Each row was made from one walk, in order. Every step used is in the known rows, and no mark comes twice. Write each row's walk.
Known rows:
fiduk-sesom-ferena-vibaku-pulo-visudus-noke: [-0.18 -0.33  0.23 -0.48  0.45 -0.22  0.24  0.16 -0.06  0.18 -0.36  0.20
  0.45  0.25 -0.48 -0.03  0.45 -0.27]
fiduk-sesom-ferena: [-0.11  0.01  0.19 -0.16 -0.11 -0.36  0.01 -0.04 -0.24 -0.13 -0.04  0.03
  0.38  0.12 -0.13 -0.20  0.33 -0.08]
dinivo-ferena-fiduk-vibaku: [-0.04  0.05 -0.01 -0.39 -0.15 -0.33 -0.06 -0.41 -0.08 -0.32  0.35 -0.07
  0.06 -0.29 -0.44  0.04 -0.16 -0.21]
ferena-vibaku: [-0.16 -0.13 -0.05 -0.10  0.00 -0.30 -0.25 -0.28  0.22 -0.26  0.25  0.08
  0.13  0.05 -0.14  0.05 -0.14 -0.10]
sesom-ferena-vibaku: [-0.18 -0.12 -0.15 -0.28  0.05 -0.44 -0.16 -0.43  0.21 -0.40  0.38  0.14
  0.42  0.20 -0.10  0.12  0.07 -0.20]
dinivo-vibaku-pulo: [ 0.22  0.27 -0.37 -0.20  0.14  0.30  0.07 -0.53  0.20  0.30  0.05  0.11
 -0.05  0.01 -0.43  0.11 -0.18 -0.37]
sesom-ferena-fiduk: [-0.21  0.03  0.32 -0.20  0.06 -0.14  0.06  0.04  0.03 -0.28  0.37 -0.02
  0.24 -0.08 -0.21  0.26  0.15 -0.01]
visudus-noke: [-0.21 -0.25 -0.04 -0.13  0.36 -0.03  0.35  0.11 -0.10  0.11 -0.30  0.02
  0.15  0.00  0.09 -0.02  0.13 -0.02]
dinivo-sesom-ferena: [-0.03  0.07  0.16 -0.35 -0.35  0.01  0.22 -0.30 -0.03 -0.15  0.11 -0.08
  0.32  0.10 -0.05 -0.18  0.26 -0.23]
fiduk-vibaku-pulo: [ 0.26 -0.03 -0.22 -0.19  0.11 -0.03 -0.03 -0.31  0.03  0.20 -0.10  0.11
  0.02  0.01 -0.43  0.17 -0.04 -0.35]
vibaku-pulo-visudus: [ 0.25 -0.01  0.18 -0.16  0.21  0.38  0.09  0.30  0.07  0.45 -0.21  0.14
 -0.09  0.12 -0.38  0.16  0.21 -0.10]
dinivo-fiduk-sesom-ferena-vibaku: [-0.39  0.05  0.27 -0.40 -0.20 -0.43  0.00 -0.37  0.13 -0.43  0.31  0.23
  0.44  0.09 -0.29 -0.11  0.12 -0.13]
sesom-ferena-fiduk-vibaku-pulo-visudus: [ 0.17 -0.11  0.19 -0.45  0.22  0.06  0.10  0.07 -0.13  0.07  0.05  0.19
  0.24  0.01 -0.65  0.37  0.33 -0.24]
vibaku-sesom: [-0.11  0.21  0.31 -0.06  0.00 -0.08 -0.21  0.21  0.10  0.01  0.00 -0.20
  0.11 -0.09 -0.35 -0.07 -0.11 -0.14]
pulo-visudus-noke: [-0.12 -0.33  0.17 -0.23  0.44  0.11  0.40  0.42 -0.25  0.19 -0.42  0.07
  0.17  0.06 -0.02  0.00  0.33  0.06]
ferena-vibaku-sesom: [-0.26  0.11  0.26 -0.16  0.02 -0.32 -0.44 -0.04  0.29 -0.22  0.21 -0.10
  0.24 -0.02 -0.45 -0.04 -0.26 -0.25]
ferena-fiduk-vibaku: [-0.07 -0.06  0.14 -0.17 -0.01 -0.30 -0.07 -0.14 -0.20 -0.29  0.15  0.03
  0.14 -0.29 -0.36  0.20 -0.11 -0.05]
vibaku-pulo: [ 0.17  0.09 -0.05 -0.10  0.13  0.23  0.03 -0.06  0.26  0.34 -0.04  0.07
 -0.14  0.05 -0.29  0.13 -0.02 -0.21]
fiduk-sesom-ferena-vibaku-pulo-visudus: [ 0.02 -0.07  0.29 -0.39  0.13 -0.16 -0.12  0.06  0.07  0.13 -0.08  0.20
  0.31  0.25 -0.61  0.04  0.33 -0.26]
fiduk-vibaku-sesom: [-0.02  0.07  0.12 -0.20 -0.06 -0.35 -0.28 -0.03 -0.15 -0.13 -0.04 -0.12
  0.25 -0.15 -0.50 -0.07 -0.11 -0.25]

Which walk is each row?
[-0.03  0.04 -0.01 -0.36  0.01 -0.46 -0.15 -0.17 -0.17 -0.27  0.13 -0.06
  0.55  0.02 -0.44  0.01  0.17 -0.37] | fiduk-vibaku-sesom-ferena
[-0.08  0.02  0.06 -0.31  0.05 -0.34 -0.17 -0.36  0.28  0.01  0.11  0.18
  0.28  0.21 -0.52  0.03  0.10 -0.36] | fiduk-sesom-ferena-vibaku-pulo
[-0.09  0.04  0.44 -0.52  0.03  0.05  0.13  0.01  0.16  0.06  0.06  0.33
  0.28  0.16 -0.65  0.05  0.30 -0.19] | dinivo-fiduk-sesom-ferena-vibaku-pulo-visudus
[ 0.05 -0.11 -0.15 -0.38  0.55  0.34  0.45  0.00 -0.09  0.44 -0.40  0.14
  0.12  0.06 -0.38  0.10  0.18 -0.23] | dinivo-vibaku-pulo-visudus-noke
[-0.16  0.15  0.45 -0.22 -0.01 -0.32 -0.30  0.12 -0.06 -0.21  0.13 -0.16
  0.25 -0.34 -0.67  0.09 -0.20 -0.17] | ferena-fiduk-vibaku-sesom
[-0.06 -0.12  0.05 -0.32  0.04 -0.44  0.00 -0.25 -0.21 -0.40  0.31  0.08
  0.37 -0.13 -0.34  0.25  0.13 -0.16] | sesom-ferena-fiduk-vibaku
[-0.22  0.25  0.56 -0.21 -0.28 -0.31 -0.12 -0.01 -0.02 -0.11  0.16 -0.15
 -0.03 -0.27 -0.47 -0.28 -0.07 -0.05] | dinivo-ferena-fiduk-sesom
[-0.14  0.11  0.19 -0.26  0.04 -0.21 -0.10  0.04  0.04 -0.13  0.18 -0.11
  0.43  0.08 -0.29  0.00  0.16 -0.23] | vibaku-sesom-ferena
[-0.08  0.29 -0.11 -0.37  0.07 -0.15 -0.09 -0.38 -0.03 -0.20  0.27 -0.07
  0.45  0.06 -0.43 -0.05  0.05 -0.34] | dinivo-vibaku-sesom-ferena
[-0.20  0.13  0.24 -0.46 -0.05 -0.14  0.05 -0.39  0.39 -0.02  0.24  0.29
  0.26  0.12 -0.54  0.05  0.10 -0.33] | dinivo-fiduk-sesom-ferena-vibaku-pulo
[-0.18  0.18  0.56 -0.32 -0.33 -0.01  0.16 -0.07  0.04 -0.25  0.31 -0.11
  0.28 -0.13 -0.25  0.04  0.14 -0.10] | dinivo-sesom-ferena-fiduk
[-0.26  0.11  0.70  0.00 -0.16 -0.26 -0.11  0.27 -0.18 -0.10 -0.02 -0.07
  0.05 -0.26 -0.39 -0.14 -0.02  0.10] | ferena-fiduk-sesom
[-0.30  0.19  0.57 -0.25  0.07 -0.19 -0.12  0.23  0.11 -0.25  0.40 -0.15
  0.36 -0.13 -0.49  0.20  0.06 -0.10] | vibaku-sesom-ferena-fiduk
[-0.06  0.02  0.29 -0.41 -0.31 -0.29  0.08 -0.37 -0.22 -0.37  0.23 -0.04
  0.41 -0.20 -0.40  0.07  0.11 -0.24] | dinivo-sesom-ferena-fiduk-vibaku
[-0.15  0.14  0.14 -0.52 -0.09 -0.26  0.09 -0.24 -0.06 -0.30  0.24  0.06
  0.53 -0.06 -0.45  0.02  0.13 -0.29] | dinivo-fiduk-vibaku-sesom-ferena
[-0.24  0.23  0.52 -0.15 -0.29  0.02  0.21  0.07 -0.11 -0.02 -0.07  0.11
  0.06 -0.14 -0.26 -0.28  0.05  0.07] | dinivo-fiduk-sesom
[-0.26  0.36  0.30 -0.33  0.06 -0.14 -0.09 -0.20  0.04 -0.30  0.49 -0.11
  0.41 -0.19 -0.60  0.17 -0.07 -0.26] | dinivo-vibaku-sesom-ferena-fiduk
